What can hang from each mark
regol: bido kaliso kavuf
neperu: kaliso
luri: devi regol
nosad: regol
kaliso: neperu
bido: regol tato
kavuf: neperu
tato: luri nosad

Known rows, with every way that one mark hangs from another
bido(tato(luri)): [-1.70  0.67  2.23  1.19 -2.47 -0.66  2.72  3.42 -0.68 -0.72 -3.91 -3.23
  0.25 -1.72  1.96 -1.19 -2.78  2.07 -0.82  2.24 -1.67  0.00 -0.37 -0.33
  1.10  1.78 -0.96 -0.15 -0.37  2.20  4.28 -0.33  1.89]
kavuf(neperu(kaliso)): [-0.66 -0.11  1.90 -0.86 -2.38  1.17  3.13  4.81  0.03 -1.67 -3.20 -0.18
 -0.06 -1.75  3.11 -1.04 -2.65 -0.15 -2.60  1.43 -1.49 -1.99 -0.97 -1.35
  2.34  0.84 -0.82  0.65  1.82  2.52  2.69 -2.92  1.03]
nosad(regol(bido(tato(luri(devi))) kaliso kavuf(neperu))): [-2.31  1.06  6.47  3.64 -0.98  1.60  0.62  2.44 -1.79 -1.88 -4.71 -4.67
  0.23 -0.88  0.19 -2.15 -2.44  3.99 -2.39  3.99  2.92 -2.44  1.02 -3.42
  0.23  2.51 -0.44  0.30  0.08  2.75  8.05  0.82  3.52]
nosad(regol(bido(tato(luri)) kaliso(neperu) kavuf)): [-2.09  0.92  5.29  3.34  0.04  2.52 -1.30  1.83 -0.94 -0.26 -3.74 -4.71
  0.54 -2.88 -0.07 -2.33 -1.06  2.97  0.23  5.28  1.53 -1.07  0.24 -0.35
  0.22  1.64 -0.82 -0.43 -0.32  0.51  5.68  1.03  2.43]
nosad(regol(bido(tato(luri)) kaliso kavuf(neperu))): [-2.53  1.10  6.14  3.06 -0.65  1.73 -0.30  2.60 -1.57 -0.53 -4.41 -3.53
 -0.01 -1.48  0.54 -2.46 -2.40  2.94 -3.11  4.35  2.46 -1.51  0.47 -1.69
  0.15  3.92 -0.49  0.67  0.13  2.58  5.88 -0.32  2.58]
nosad(regol(bido(tato(luri(devi))) kaliso(neperu) kavuf)): [-1.95  0.79  5.83  3.80 -0.94  2.22 -0.45  1.61 -0.96 -1.52 -3.86 -6.51
  0.74 -2.17 -0.42 -2.22 -0.89  3.92  1.04  4.88  2.31 -1.67  0.75 -1.56
  0.42  0.43 -0.73 -1.00 -0.42  0.77  7.68  2.21  3.42]
tato(nosad(regol(kaliso kavuf))): [-1.17  0.82  3.47  0.28 -0.62  3.03  1.29  3.58 -0.20 -0.61 -1.46 -2.67
  1.22 -0.04  1.39 -2.56 -2.19  1.39 -2.20  4.16 -0.28  0.69 -2.08 -1.52
  2.11  1.82 -1.28 -1.60  1.99  1.05  3.17 -0.19  3.13]
regol(bido): [-0.72  0.31  2.61  0.33 -1.73  0.41  2.36  4.01 -0.28 -0.13 -1.87 -2.48
  1.06 -2.76  1.56 -2.66 -2.82  0.17 -0.21  2.59 -1.28  0.20 -1.21 -0.94
  1.96  2.64 -1.06 -0.75 -0.44  1.30  3.97  0.71  0.90]
luri(regol): [-0.01  0.73  2.01  0.66 -0.51  0.32  4.27  3.56  0.06 -0.17 -0.63 -2.11
  1.25 -2.25  2.80 -1.58 -2.55  0.18  0.60  0.90 -3.03  0.53 -1.18  0.22
  4.28  1.24 -1.15 -1.79 -0.93  3.21  3.00  1.47  0.85]
nosad(regol(bido kavuf(neperu))): [-0.68  0.27  3.38  1.19 -0.14  3.30  0.80  2.58 -0.62 -0.80 -1.59 -1.87
  0.86 -2.16  1.82 -3.37 -2.98  1.39 -3.25  3.71  1.06 -0.83 -0.75 -1.07
  1.48  3.80 -0.76  0.18 -0.26  0.30  4.94  0.41  1.59]
nosad(regol(bido kavuf)): [-1.04  0.09  2.60  1.31  0.87  2.92  1.20  2.77 -0.19 -0.09 -1.09 -3.06
  1.42 -2.58  1.73 -3.74 -2.68  1.42 -0.70  3.74  0.06  0.25 -1.14 -0.71
  1.96  3.40 -1.10 -1.26 -0.63 -0.53  4.11  3.02  1.84]
bido(regol(kaliso(neperu) kavuf) tato(luri(devi) nosad)): [-1.15  1.48  6.21  1.85 -5.95  1.53  1.64  2.88 -1.29 -1.00 -4.40 -8.18
 -0.15 -0.24 -0.60 -0.27 -1.03  4.92  2.80  5.46  0.21 -0.02 -0.99 -1.96
 -2.20 -1.79 -1.11 -0.95  1.66  2.44  7.71 -1.06  3.54]
regol(bido(tato(luri(devi))) kavuf(neperu(kaliso))): [-2.20  0.52  5.87  1.87 -4.58  1.43  0.84  2.06 -1.36 -2.45 -5.83 -4.85
 -0.90 -1.62  0.24 -1.68 -2.61  4.19 -0.74  3.74  2.21 -2.80  0.60 -3.43
 -0.95 -0.76 -0.60  1.21  1.05  2.07  6.62 -1.11  2.55]
tato(luri nosad): [-1.63  2.03  2.37  0.10 -4.56  1.22  2.30  2.98 -0.50 -1.44 -2.94 -2.43
  0.34  1.46  2.42 -2.14 -2.27  2.06 -1.92  2.61 -0.90  1.03 -2.84 -0.76
  2.48  0.33 -1.12 -0.60  0.19  0.97  4.69 -1.40  3.09]
nosad(regol): [-0.42  0.36  0.27  0.86  0.70  0.95  3.27  4.14  0.22 -0.50 -1.01 -0.72
  1.42 -1.56  3.47 -1.45 -2.39  0.40 -2.21  1.40 -2.20 -0.37 -1.35 -0.30
  4.60  2.91 -1.01 -1.45 -0.53 -0.31  4.00  2.09  1.99]
luri(regol(bido)): [-0.68  0.66  3.51  1.40 -1.19  0.52  2.77  2.94 -0.42  0.51 -0.85 -2.48
  1.01 -2.71  2.03 -1.90 -2.48  0.58  0.41  1.39 -2.05  0.55 -0.88 -0.36
  3.63  1.55 -1.02 -1.37 -1.75  2.56  4.27  2.32  0.48]
neperu(kaliso): [-0.70 -0.39  1.25 -0.61 -1.66  0.57  3.21  5.02  0.52 -0.93 -2.38 -1.03
  0.38 -2.10  2.78 -1.30 -2.42  0.04 -0.76  1.85 -2.53 -0.91 -1.22 -1.15
  3.61  0.26 -1.13 -0.84  1.51  1.20  2.31 -0.53  0.79]
regol(bido(tato(nosad)) kaliso): [-1.55  0.57  5.38  0.14 -3.52 -0.44  1.25  4.06 -1.32  0.36 -3.54 -2.85
 -0.51 -2.09  0.03 -0.93 -2.56  1.25 -1.49  2.81 -1.07 -0.50 -1.31 -2.62
  0.18  1.40 -1.10 -0.08  0.69  3.65  4.27 -0.88  2.07]

Rows
[-1.69  2.72  6.26  2.27 -2.80  2.18 -0.19  1.66 -0.89 -0.33 -2.08 -3.74
  0.33  0.14  0.71 -1.87 -0.54  1.81  0.26  3.70  0.37  0.23 -2.17 -0.50
  2.58 -1.26 -1.01 -1.03 -0.53  2.69  5.90 -0.53  2.59]	tato(luri(regol(bido kaliso(neperu))) nosad)
[-0.32  0.65  5.15  1.85 -0.24  1.63  2.84  3.17 -0.71 -1.85 -1.73 -4.45
  1.35 -1.33  1.17 -2.55 -2.66  1.70  0.37  2.49  0.41 -1.04  0.15 -2.35
  1.67  0.34 -0.80 -1.38  2.29  5.88  4.15 -0.98  1.42]	luri(devi regol(kaliso kavuf(neperu)))
[-1.16 -0.03  3.93  0.61 -0.55  3.67  0.83  3.20 -0.16 -0.96 -2.57 -1.02
  0.18 -2.21  2.11 -2.45 -2.45  1.38 -3.27  3.58  0.84 -2.56 -0.65 -1.72
  2.43  1.99 -0.69  0.60  0.38 -0.20  4.62 -0.04  1.71]	nosad(regol(bido kavuf(neperu(kaliso))))
[-2.34  2.18  3.33  1.74 -0.52  1.39  1.74  3.85 -0.56 -0.98 -2.39 -1.67
  0.93  2.34  2.43 -1.27 -1.73  1.72 -3.23  3.01 -0.54  0.07 -2.57 -1.35
  4.03  1.40 -0.92 -1.20  0.63  1.11  5.38 -0.28  4.07]	tato(luri nosad(regol(kaliso)))
[-2.10  1.42  5.78  1.41 -5.82  1.57  0.77  1.07 -1.69 -1.81 -4.47 -6.78
 -0.48  0.09 -0.44 -2.81 -2.57  4.88  0.17  4.42  1.60 -0.08 -1.11 -3.09
 -1.11 -0.65 -1.11 -0.22 -0.19  1.28  7.49  0.42  3.93]	regol(bido(tato(luri(devi) nosad)) kavuf)
[-0.80  0.58  5.18 -0.35 -3.71  0.39  2.65  4.65 -1.21  1.32 -3.16 -5.28
 -0.04 -1.76  0.13 -0.33 -2.51  2.66  0.93  4.29 -1.95  0.97 -1.25 -1.75
 -1.78  1.59 -1.32 -0.80  2.29  3.40  3.85 -1.57  1.88]	bido(regol(kaliso kavuf) tato(nosad))
[-1.87  2.13  5.31  2.21 -1.69  2.94  1.18  2.66 -1.10 -3.10 -3.14 -4.06
  0.70  2.98  1.44 -2.36 -1.95  3.94 -3.43  4.04  2.73 -1.17 -1.72 -2.97
  1.88  0.55 -0.74 -0.58  1.78  2.05  6.81 -1.88  4.97]	tato(luri(devi) nosad(regol(kaliso kavuf(neperu))))
[-2.01  2.36  5.12  1.82 -2.45 -0.24  2.32  2.81 -1.16 -0.26 -3.46 -3.11
 -0.27  0.23  1.31 -0.34 -1.95  2.48 -0.19  2.52 -1.78  0.16 -1.25 -1.56
  2.59 -0.27 -1.04 -0.93  0.02  5.51  4.43 -0.95  2.73]	bido(tato(luri(regol(kaliso)) nosad))
[-2.03  2.17  5.17  2.28 -1.62  2.61 -0.54  2.44 -0.59 -0.76 -2.43 -2.67
  0.36  0.37  1.15 -2.08 -0.57  2.07 -2.16  4.05  0.87 -0.67 -2.20 -0.92
  2.85  0.67 -0.88 -0.64 -0.29 -0.64  6.49  0.30  3.90]	tato(luri nosad(regol(bido kaliso(neperu))))
[-2.08  1.88  5.98  2.00 -4.33  4.31  0.48  1.58 -0.85 -2.86 -3.91 -3.13
 -0.54  2.04  1.45 -2.49 -1.78  4.38 -3.84  3.85  3.02 -2.40 -2.09 -3.62
  2.42 -1.24 -0.67  0.49  0.31 -0.40  8.45 -0.60  4.91]	tato(luri(devi) nosad(regol(bido kavuf(neperu(kaliso)))))
[-1.87  2.08  5.37  2.59 -4.05 -0.61  3.02  2.68 -1.36 -1.37 -3.74 -4.59
 -0.28  0.99  0.78  0.16 -1.77  3.43 -0.03  1.63 -1.17 -0.56 -0.68 -3.06
  3.21 -1.55 -0.98 -1.21 -0.25  5.37  6.71  0.72  3.96]	bido(tato(luri(devi regol(kaliso)) nosad))
[-2.15  2.19  6.69  1.56 -3.15  1.95  1.04  1.49 -1.57 -0.97 -3.99 -3.84
 -0.60  0.66  0.74 -1.39 -2.48  3.47 -1.63  3.92  1.02 -0.43 -0.87 -2.04
  0.41 -0.05 -0.80  0.26  1.27  5.96  4.67 -3.82  2.66]	bido(tato(luri(regol(kaliso kavuf(neperu))) nosad))
[-0.58  0.08  4.63  0.71 -0.35  2.91 -0.65  3.05 -0.28 -0.17 -1.97 -5.02
  1.36 -3.94 -0.15 -4.03 -1.65  0.72  1.90  5.46  0.89  0.12 -0.49 -0.11
 -0.78  1.19 -1.17 -1.11  1.82  1.27  2.65 -0.54  0.46]	regol(bido kaliso(neperu) kavuf)
[-0.59  0.39  5.89  2.06 -0.84  1.78 -0.13  1.61 -0.84  0.48 -2.19 -5.31
  0.36 -4.92 -0.63 -1.83 -1.52  1.74  3.27  4.14 -0.30 -0.24  0.90 -0.33
 -0.27  0.41 -1.05 -1.09  0.20  3.60  3.16  1.04  0.16]	luri(regol(bido(tato) kaliso(neperu) kavuf))
[-0.08 -0.37  2.95 -0.07 -2.76  0.02  3.68  4.45 -0.83  1.07 -2.69 -5.31
  0.21 -3.67  0.94 -0.83 -2.79  2.22  2.21  3.30 -2.64  0.85 -0.26 -0.39
 -1.33  2.60 -1.30 -0.85  0.66  2.26  4.15  0.90  0.82]	bido(regol(kavuf) tato)
[-0.31  0.55  3.88  1.91 -1.33 -0.11  3.57  2.88 -0.64 -0.86 -1.07 -4.00
  0.96 -1.84  1.49 -1.99 -2.39  1.30  1.93  0.77 -1.45 -0.27 -0.49 -1.88
  3.86  0.56 -1.06 -1.76 -1.57  3.10  6.28  3.85  1.60]	luri(devi regol(bido))
[-0.92  0.69  5.43  2.40 -0.23 -0.64  3.14  3.91 -0.71 -0.33 -1.13 -3.76
  1.35 -1.68  0.78 -1.97 -2.09  0.74  1.52  1.57 -1.06 -0.76  0.22 -2.48
  3.65  0.72 -0.95 -2.10 -0.23  4.96  5.48  2.93  1.44]	luri(devi regol(bido kaliso))
[-2.01  1.86  5.28  1.73 -1.86  2.49  0.37  2.35 -1.31 -1.47 -4.31 -2.67
 -0.47  0.96  1.08 -1.27 -2.39  3.55 -4.41  4.31  1.47 -1.08 -1.29 -2.14
  0.51  1.88 -0.69  0.68  1.33  2.41  5.40 -3.46  4.02]	bido(tato(luri nosad(regol(kaliso kavuf(neperu)))))
[-1.49  0.65  6.55 -0.18 -4.61  1.98 -0.18  2.84 -1.70 -0.59 -4.21 -3.57
 -0.81 -1.72 -0.66 -2.04 -3.03  2.24 -2.41  4.34  1.69 -0.78 -0.62 -3.23
 -2.14  1.80 -0.95  0.98  1.76  3.75  4.08 -3.83  1.48]	regol(bido(tato(nosad)) kaliso kavuf(neperu))
[-1.28  1.49  3.99  1.36 -6.19 -0.89  4.60  3.87 -1.41 -0.76 -4.07 -5.84
 -0.63  1.02  1.38  0.99 -2.02  4.19  0.51  2.14 -1.74  0.07 -1.81 -2.38
  0.54 -0.23 -1.01 -0.52 -0.78  2.47  8.98  0.73  4.04]	bido(regol tato(luri(devi) nosad))
[ 0.18  0.19  3.98  0.47 -0.88  2.15  2.20  4.46 -0.14  0.57 -1.51 -5.40
  1.39 -3.29  0.72 -2.05 -1.28  1.07  3.10  5.10 -0.97  0.99 -0.72  0.62
 -1.09  1.44 -1.23 -1.50  2.57  1.62  2.97 -0.76  0.60]	bido(regol(kaliso(neperu) kavuf))
[-2.71  1.09  5.47  3.09  0.32  1.56  0.04  2.60 -1.10  0.48 -3.74 -3.93
  0.70 -1.60  0.23 -2.52 -2.25  3.06 -0.71  4.71  1.01 -0.44  0.34 -1.29
  0.97  3.34 -0.85 -0.75 -0.04  2.09  5.66  2.22  2.66]	nosad(regol(bido(tato(luri)) kaliso kavuf))
[-1.41 -0.08  3.67  1.89  0.29 -0.34  1.66  4.52 -0.69  0.82 -2.66 -2.06
  0.41 -3.46  1.01 -0.91 -2.24  0.87 -1.92  1.82 -1.43 -1.27  0.49 -1.78
  2.61  3.94 -0.81 -0.46 -0.68  2.69  4.68  2.39  1.95]	nosad(regol(bido(tato) kaliso))
[-2.24  1.49  4.75  1.49 -6.39 -0.13  1.88  2.35 -1.50 -1.72 -4.56 -4.94
 -0.70  0.42  0.37 -1.06 -2.27  3.72 -0.60  2.42  0.34 -0.61 -1.17 -3.21
  0.67 -0.66 -0.99  0.06 -1.23  1.62  8.36  0.49  3.96]	regol(bido(tato(luri(devi) nosad)))
[-1.58 -0.40  5.06  0.82 -1.16  0.48  0.66  3.63 -1.01  0.72 -3.67 -4.38
  0.37 -4.03 -0.68 -2.80 -2.99  1.45  1.00  4.31 -0.09  0.04  0.81 -1.79
 -1.25  2.74 -1.14 -0.67  1.34  3.54  2.61  0.04  0.64]	regol(bido(tato) kaliso kavuf)
[ 0.00  0.41  3.58  2.15 -0.81  0.82  2.93  3.27 -0.14 -1.63 -0.74 -4.50
  1.33 -2.35  1.44 -0.75 -0.89  0.71  2.69  1.76 -1.33 -0.82 -0.07 -0.78
  3.61 -1.58 -1.00 -2.24  0.46  3.54  4.80  1.48  1.66]	luri(devi regol(kaliso(neperu)))
[-1.65  1.79  4.68  3.45 -2.19  0.18  3.20  2.32 -0.89 -1.20 -2.00 -4.69
  1.07 -0.34  1.68 -2.45 -2.02  2.43  1.07  2.04 -0.36  0.09 -0.45 -1.67
  3.76  0.01 -0.85 -1.57 -2.19  2.96  7.66  3.42  2.56]	tato(luri(devi regol(bido)))
